Each row comes from the steps of one path. Every step used is in the known rows, and no mark comes twice. Write the path behind each row, first mark first.
(in the rows, 128 means zero)
Known rows
G, B, J, E, M: [ 84 170  89 151 129 142 134 130 156 120 121 137 119 123 104 123 157 138
 138 126 102 159 139 118 108 106 126 143 182 107 162 108  72 145 128 130
 131 207 149  71 170 125 114 127 109 124 136 146  87 104 126  84 150 133
 135]
J, E: [116 114 124 134 134 142 131 120 134 136 134 123 116 116 121 115 112 125
 138 141 111 135 136 107 125 131 132 111 140 112 136 125 102 124 136 132
 130 146 125 118 137 134 124 122 114 124 129 134 141 139 127 127 142 138
 123]
S, L: [143 111 133 117 148 124 145 136 117 115 138 121 139 112 133 111 118 108
 134 116 109 120 130 129 127 134 112  99 130 121  90  98 109 124 139 125
 114 114  99 155 109 118 121 146 135 150 105 116 146 157 137 149 115 144
 119]
E, Q, T, D: [118 148  91 143 119 129 105 137 147 130 120 128 117 139 147 131 155 179
 152 126 158 140 148 108 109 133 147 151  99 131 189 123 128 141 107 127
 130 166 159 124 136 137 116 156 116  78 124 147  75 115 107 108 167 160
 147]
L, S: [147 113 147 129 153 118 148 129 108  94 131 115 120 123 146 131 149 122
 114 123 117 122 122 135 139 131 121  96 130 130 114 106 102 122 140 120
 103  92 118 160 124 107 122 137 146 125 106 110 165 137 150 130 107 143
 117]
Y, W: [107 105 141 122 114 103 147 131 107 117 142 119 128 136 112 116  99 114
 122 115 107 151 113 112 152 114 105 120 135 127  93 116 125 117 118 146
 112 113 120 152 114 123 108 161 152 138 137 107 149 151 148 146 123 148
  98]
Q, T, D, G, B: [102 182  61 170 150 132 109 130 160  84 108 127 113 167 140 149 162 187
 181 108 149 171 148  81  81 129 174 187 143 145 196  88  88 165  97 156
 115 221 190 115 167 141  76 169  67  57 113 137  55 109 128  98 157 144
 178]
C, K, H, M: [163  83 182  88 118 114 134  96 121 127 139 124 148 146 186 144 120 107
 101 116 131  94  91 165 150 149  82 101 115 141  97 130 128  91 179 122
 113  50  66 201  90  97 151 100 130 161 122  95 188 136 170 176 136  77
 112]
H, M, Y: [150 115 163 124 132 114 130 116 119 135 151 117 130 131 125 140 110  93
 108 142 157 105 125 168 145 137 130 144 118 140  93 136 149 117 115 134
 125  96  97 131  97 126 137 135 122 143 106 129 165 135 128 158 111 107
 112]
K, H, M: [159 107 171 104 118  99 126 113 114 124 137 119 152 143 174 147 115 117
  99 134 120 115 108 163 151 146 108 103 111 126  96 132 131  87 160 137
 122  69  97 189  96 110 140 115 131 149 121 115 192 138 156 171 128  87
 111]
G, B, J: [130 160  92 146 133 116 123 136 130 105 128 102 106 150 120 126 142 139
 141 117 109 143 143 109 106 106 123 150 154 112 150 104  84 139 124 130
 106 179 153 118 161 127  93 155  98 134 131 136 102 134 133 104 123 133
 124]
W, Y, Z: [114  92 147 132  87  78 149 119 101 131 134 111 135 135  81  81  89 107
 143 101 112 137  93 101 163  93  72 120 142 136  85 125 155  90 115 152
 134 108 114 157 126 124  93 168 167 159 144  99 143 166 160 134 135 148
  71]
T, Q, E, M, H: [111 151 142 135 120 156 137 139 159 159  95 168 124 105 116 118 139 140
 115 135  98 148 123 135 135 108 126 154 131 116 167 147 120 151 145 119
 146 154 151  97 162 123 151  80 156 111 134 115 105  97 101  89 135 123
 120]
K, H, M, Y, Z: [154  97 177 105 101  78 123 110 107 143 149 126 137 141 128 127 102  87
 100 129 151 100  83 168 165 126  90 120 113 139  52 135 159  85 120 146
 145  62  84 153  83 121 143 127 149 141 117 114 196 154 148 179 108  85
  90]
B, J, E, Q, T, D: [116 176  46 157 138 156 105 136 164 148 136 113 116 136 119 124 162 181
 165 140 145 128 147  98  96 131 159 155 121 127 229 123 109 150 104 115
 167 229 173  57 170 155 120 146  92  71 123 173  56  99  80  54 160 160
 159]
H, M, Y, W: [132 105 169 121 116  93 143 125 106 135 164 119 135 132  96 138  93  79
 102 128 153 115 104 160 157 122 117 138 126 144  67 135 164 116  95 144
 134  89 100 136  87 130 125 153 147 145 124 114 177 136 144 157  98 117
  99]
J, B: [117 149 128 126 118 130 118 126 126 125 121 116 114 135 120 115 118 130
 138 135  99 162 162 109 128 133 128 120 114 126 133 121 111 119 118 131
 103 146 153 128 129 128 117 123 110 114 127 123 142 143 149 133 135 137
 136]
T, Q, E, M, Y: [ 92 162 134 151 114 154 117 110 160 148 105 150 110  85 126 107 136 141
 136 134 132 133 125 157 133 121 137 169 147 142 148 133 119 144 126 111
 154 171 125  76 146 147 134  97 136  87 122 131  97  98  91 113 130 124
 126]
H, M, N: [162 108 169 110 151 130 147 151 106 141 163 137 140 128 132 134 105  82
 106 122 120 113 122 144 154 138 121 111 112 144  97 150 171 124 129 134
 111  84 114 143 109 133 138 123 123 143 121 136 158 128 124 148 125  97
 131]
M, Y: [138 123 149 135 125 121 117 116 130 131 132 113 103 129 123 121 112 106
 140 137 154 117 131 132 129 125 130 139 124 135  98 120 126 124 109 127
 113 122 109 118 110 130 130 144 119 124 117 132 145 147 117 151 112 141
 111]
K, H, M, N: [174 105 181  96 139 116 136 134 103 146 151 140 148 140 161 143 104  78
  98 123 111 100  99 152 152 149 110  88 109 137  81 149 167 103 151 143
 118  56 101 170  89 122 151 107 123 143 125 136 191 132 130 172 124  80
 132]
G, D: [133 134 117 131 140 126 134 119 126 107 128 117 107 140 147 133 134 140
 138 126 120 137 136 107 109 123 137 139 124 115 125 112  92 125 123 147
 107 148 147 136 142 134 105 161 114 133 132 123 133 139 134 131 137 143
 135]
T, D, G: [125 147 102 142 148 155 122 136 148  90 116 123 124 147 152 134 141 169
 167 121 126 162 151  96 115 151 154 160 129 138 159 102  97 120 111 144
 123 173 162 126 149 139 101 156  94  92 114 133  90 138 124 104 144 147
 164]
S, K: [148  82 125 107 141 134 133 136 126 110 130 125 120 131 150 108 126 127
 125 125 119 122 127 147 132 136 124 109 137 126 121 111 100 120 162 117
 105  97 110 163 115 103 127 139 145 145 116 123 152 154 139 148 132 137
 106]
D, G, B: [108 151 104 153 126 128 124 137 137  82 118 125 112 147 128 144 136 149
 157 114 120 161 152  97 107 134 148 155 156 122 146  98  86 149 111 158
 107 178 160 128 156 122  82 150  87 109 125 125  87 145 152 119 141 131
 148]
E, Q, T: [114 131 114 136 102 112 109 133 137 137 131 122 118 143 132 129 138 157
 137 124 153 132 153 121 128 126 133 134 101 131 161 124 135 148 114 125
 118 139 136 136 125 122 125 147 130 108 128 135  92 123 123 122 159 148
 120]
K, H: [147 111 151 109 117 105 116 109 118 121 117 120 126 143 167 126 115 129
 125 127 112 128 113 128 134 134 109 102 117 115 103 115 105 101 163 136
 113  92 116 178 101 114 133 123 129 132 133 120 176 154 146 167 131 122
 112]
H, M, E, J: [148 122 132 122 145 131 136 142 106 124 136 129 154 121 113 160 128 128
 100 140 149 104 131 155 117 133 141 128 113 131 105 161 180 137 116 119
 137  99 129 134 136 132 150 115 141 162 142 114 126 111 132 129  90 110
 141]
N, M, E: [122 141 130 123 145 127 148 114 113 148 114 133 128 132 110 134 132 103
 123 120 139 113 128 104 155 122 160 116 120 131 103 139 164 137 124 123
 128  92 114 127 119 148 135 105 142 161 133 118 124 116 118 155 112 123
 120]
Z, Y: [122 101 148 136 110 114 139 112 123 118 116 109 124 125 134 107  95 115
 127 127 121 141 112 113 141 110  93 129 136 118 107 117 136  97 126 142
 114 117 113 150 126 131 104 147 131 163 132 123 153 153 157 138 122 145
  96]
E, Q: [126 117 135 123 101 124 122 145 132 130 130 124 120 120 128 127 132 145
 127 130 127 134 150 126 137 133 118 123 113 107 137 134 132 126 122 125
 120 123 128 140 118 114 118 132 133 129 137 131 105 143 131 127 153 147
 117]
W, Y: [127 104 148 136 108  99 139 114 108 122 123 102 135 130 113 103  96 115
 148 114 120 132 112 114 141 109 102 124 141 131 114 127 134  99 131 143
 121 118 113 165 118 124  99 158 143 158 136 115 146 157 145 131 138 148
  93]
S, K, H, M: [174  75 158  83 136 107 133 122 118 116 138 128 152 138 180 135 121 117
  90 129 122  94  98 193 146 155 112  93 127 126  96 129 112  91 188 122
 124  46  91 198  85  98 154 111 141 156 114 121 206 146 158 172 132  83
 106]
B, J: [144 142 110 127 134 123 130 129 128 118 136  97 118 147 128 116 130 132
 134 123 108 131 140 117 128 118 111 133 130 125 142 103 107 122 136 118
 110 146 131 123 144 132 119 151 116 145 123 132 127 143 120 114 119 137
 116]
L, S, K: [164  81 131 111 165 126 154 139 114  85 134 126 122 116 151 116 156 121
 108 117 122 102 112 165 134 141 124  83 144 134 115  99  86 125 166 105
 108  71 108 170 113  85 134 134 161 135 101 114 177 145 150 134 116 140
 108]
M, E: [136 133 132 129 141 134 138 126 122 125 121 124 118 116 121 137 108 117
 122 127 131 118 124 113 125 127 149 121 123 122 106 129 144 143 131 117
 124 121 131 143 131 147 125 130 136 147 133 112 133 129 127 138 110 138
 133]
Q, T, D, G, B, J: [114 209  34 175 154 132 109 134 158  85 119 111 118 181 133 143 174 191
 187 106 142 163 151  76  76 120 171 201 147 151 221  79  75 169  96 145
 126 252 202  86 193 151  80 180  56  70 113 153  38 108 114  60 140 142
 180]
Q, E: [118 116 118 138 124 124 124 117 131 129 136 130 120 118 134 107 113 137
 135 129 112 140 135 125 131 114 130 127 144 123 145 130 105 131 135 121
 137 143 126 126 143 146 117 124 135 127 130 120 133 137 130 136 135 128
 121]
C, K, H: [156  90 166  98 109 117 121  95 127 120 121 121 124 145 182 124 121 117
 128 113 126 108  95 131 134 137  81 100 123 129 105 117 101  96 177 124
 105  71  83 194 100  98 143 115 123 142 132 104 169 153 159 169 135 112
 112]
M, H: [158 114 160 115 133 122 139 143 128 138 119 132 118 147 116 134 112 105
 117 135 120 135 131 110 136 112 120 127 107 113 113 136 128 134 134 129
 106 107 138 143 128 107 147 124 142 151 128 116 152 147 134 133 121 137
 102]

Which path is each row?
[105 121 146 124 145 167 143 148 135 152 135 171 129 104 116 114 122  92
 135 127 100 140 123 120 142 130 127 102 151 130 116 139 133 135 135 134
 122 131 123  91 123 127 146 112 129 115 132 153 123 112  98 124 151 131
 140] | J, E, M, N
[125 145  98 146 147 127 110 117 143 116 122 125 122 154 155 121 139 166
 157 121 146 146 136 103 109 122 150 155 110 146 167 110 113 133 121 129
 112 164 150 139 143 140 111 163 110  89 110 134 114 116 114 122 147 149
 139] | Q, T, D
[118 162 101 138 129 145 111 144 115 126 109 122 127 121  88 134 134 142
 136 149 127 139 161 106  98 123 150 120 109 121 128 149 152 144 102 122
 129 149 169  95 148 138 144 110 127 120 156 122 105 119 130 108  94 144
 165] | M, E, J, B
[109  87 151 134  94  90 158 120 103 117 130 113 136 126 103 103  83 104
 120 113 113 153  88 107 157  97  79 128 146 121  82 116 150  97 106 160
 125 107 114 153 112 134  89 170 154 161 141 107 162 153 168 141 115 155
  86] | Z, Y, W
[112 144  92 152 126 150 114 137 138 134 115 123 123 108 122 111 146 186
 149 140 113 139 138 131 104 122 130 158 130 116 178 151 115 140 122 119
 152 172 149  86 179 146 122 105 130  95 147 122  79 115  97  90 115 129
 137] | T, Q, E, J
[112 162  71 150 118 133 112 132 150 152 139 107 119 136 105 125 149 155
 148 136 140 121 149 108 112 122 145 138 125 126 202 124 115 158 112 114
 162 196 149  65 162 144 127 137 106 104 124 162  78 109  93  71 148 151
 129] | B, J, E, Q, T
[ 72 116 147 138 108 131 140 124 132 145 134 152 127 104  77 113 112  91
 129 133 139 141 107 133 145 111 116 130 166 130  88 121 125 130 100 145
 147 143 112  78 101 125 134 139 154 118 130 136 143 121 119 138 129 149
 109] | J, E, M, Y, W
[103 149  74 149 133 147 108 133 159 145 128 132 115 124 129 129 147 176
 157 142 151 141 146  96  97 136 162 147 113 120 205 131 116 148 106 126
 157 198 165  87 151 145 117 134  99  63 126 162  74 105  95  89 172 154
 152] | J, E, Q, T, D
[111 116 117 130 108 144 121 138 138 142 136 127 116 106 112 121 126 139
 135 148 119 131 151 117 121 140 134 114 128  99 155 143 121 131 120 124
 149 152 131 102 133 127 125 115 120 117 139 143 104 137 118 112 160 144
 123] | J, E, Q
[111 144 108 132 116 135 109 147 121 119 117 115 128 136 104 122 141 157
 147 143 110 164 173 117 113 127 123 124 111 119 141 138 119 124 110 133
 107 150 159 100 143 117 131 125 118 114 149 133 113 136 142 116 115 145
 148] | E, J, B
[110 166  85 158 146 143 122 142 153  80 113 126 109 148 140 145 152 171
 173 111 125 171 152  84  89 141 163 176 147 122 174  97  78 145 101 156
 118 203 184 120 165 135  74 160  70  79 124 136  68 131 137 100 149 145
 169] | T, D, G, B
[166 101 156 100 129 128 124 110 110 130 124 130 160 130 154 163 135 116
  98 124 161  76  90 162 119 142 103 103 109 140  93 156 169 119 158 115
 137  52  88 175 109 108 175  89 142 167 149  95 147 112 150 150  93  83
 144] | C, K, H, M, E, J
[118 147 121 129 152 168 143 151 139 151 140 154 133 117 104 111 135  95
 141 125  97 134 130 116 134 121 116 115 158 133 137 128 128 136 133 122
 132 163 134  58 143 135 152 120 119 127 128 170 106 104  82  88 138 132
 144] | B, J, E, M, N
[ 83 152 121 143 119 156 132 116 157 137 108 154 126  94 144 106 143 170
 130 128  94 153 128 142 134 124 126 152 152 128 167 128 110 139 149 118
 143 168 135 111 158 139 122  98 150  94 131 119  96 100 107 100 154 124
 128] | T, Q, E, M
[104 173  82 140 140 139 124 126 141 163 107 146 120 141 118 145 172 155
 144 117 181 114 136  90 128 130 193 153  91 143 173 144 177 156  95 118
 158 141 154  98 129 159 129 116 125 106 126 151  58  80  94 114 144 141
 156] | N, M, E, Q, T, D
[ 96 148  92 147 113 135 102 141 131 126 125 127 126 123  98 107 137 163
 146 144 108 160 171 125 105 116 133 127 131 120 165 150 106 138 109 122
 140 181 159  76 161 143 129 106 121 102 157 130 104 130 130 109 118 130
 156] | Q, E, J, B
[163 113 178 109 118  97 114 101 116 136 137 117 137 135 156 147 111  92
 100 138 157  97 102 180 146 141 116 122 106 138  76 132 140 100 135 133
 131  70  88 157  74 120 147 117 121 137 113 130 201 133 136 177 111  87
 114] | K, H, M, Y
[101 123 146 134 136 146 143 143 135 146 134 182 135 107 123 103 123 110
 133 116 102 146 127 135 147 114 117 116 154 140 124 144 138 143 140 127
 128 135 126 100 129 145 141 112 147 123 135 145 117 111 104 128 148 117
 139] | Q, E, M, N
[169 102 174  92 133 121 137  93 117 132 133 127 147 124 170 161 118  91
  87 118 147  76  79 152 135 147 111  99 107 141  85 141 157 116 173 114
 139  48  82 193  96 120 161  88 138 169 130  92 179 120 159 171 110  81
 132] | C, K, H, M, E
[150 129 150 120 150 126 144 122 114 128 141 125 139 114 126 156 104 105
  94 131 133 102 120 143 137 143 147 122 114 136  99 145 172 133 132 120
 135  98 122 156 120 141 133 115 139 159 120 108 152 118 134 142 107 105
 134] | H, M, E
[143 129 146 119 123 128 138 144 119 143 147 133 140 100 120 157 122 120
  89 138 149  96 136 154 135 147 150 123 106 118 122 162 189 142 118 117
 158 101 131 138 114 133 131 106 142 151 130 118 118 116 131 126 122 114
 136] | H, M, E, Q
[105 157 114 140 129 154 121 120 154 147 126 134 118 110  98 117 143 110
 140 140 139 124 131 143 126 116 125 146 162 129 133 110 106 129 117 116
 147 176 118  48 135 134 152 130 119 124 115 163 115 108  90  99 125 140
 120] | B, J, E, M, Y
[107 115 105 143 121 127 114 138 124 124 129 130 136 127 116 115 132 167
 141 141 126 141 146 130 112 111 122 135 143 120 150 145 111 135 124 121
 139 155 130 105 155 136 127 121 136 126 152 123 104 132 120 120 113 129
 134] | Q, E, J
[130 136 128 128 112 136 125 141 128 138 122 128 112 101 113 138 123 129
 120 133 142 110 138 112 121 136 152 117 110 110 124 144 162 152 114 117
 147 121 142 131 125 137 124 120 143 134 143 126  99 129 120 122 125 148
 136] | M, E, Q
[ 99 148 111 139 133 156 135 125 148 132 124 132 137 122 117 112 143 134
 136 131 101 143 139 130 131 123 117 124 163 118 151 111  95 123 142 117
 129 173 127  79 147 126 142 124 128 134 125 145 111 112 111  92 141 137
 121] | B, J, E, M
[132 129 114 133 134 136 123 142 112 120 120 125 133 115 108 137 132 137
 135 138 144 120 136 116 104 122 141 129 120 120 113 143 155 144 114 120
 130 121 141 120 143 132 138 127 141 144 153 121 104 127 119 120  88 142
 144] | M, E, J
[180  92 147  91 146 119 141 119 111 125 131 139 151 119 164 152 115 103
  81 132 135  74  85 181 133 151 142  92 123 130  83 138 147 118 183 108
 147  47 101 189  91 116 160  96 152 162 121 114 197 128 147 168 108  84
 126] | S, K, H, M, E
[103 160 105 131 119 121 127 122 126 167 111 140 126 145 102 143 157 132
 127 117 171 106 140 105 144 126 174 136  96 139 149 146 187 163 107 117
 146 114 131 112 120 146 139 109 140 132 129 135  76  95 106 130 138 129
 128] | N, M, E, Q, T
[123 120 167 119 135 149 141 149 126 135 127 171 131 121 133 117 127  99
 128 113 106 142 130 129 155 124 108 111 135 136  96 132 146 129 138 137
  94 107 122 127 111 117 143 132 144 130 123 142 125 119 115 139 146 127
 132] | E, M, N
[129 158 120 128 134 141 127 144 111 133 131 127 148 117  93 156 129 132
 107 153 131 124 155 142 111 137 151 123 101 132 121 164 175 141 100 120
 136 127 157 105 138 134 152  98 131 139 143 120 120 106 140 114  92 108
 170] | H, M, E, J, B
[180  76 163  91 131 106 118 112 121 130 138 130 136 131 162 134 113  92
  92 140 158  78  92 203 138 149 123 111 124 138  81 130 127  95 160 119
 133  49  77 162  69 102 162 112 138 145 105 135 210 144 139 181 110  85
 106] | S, K, H, M, Y
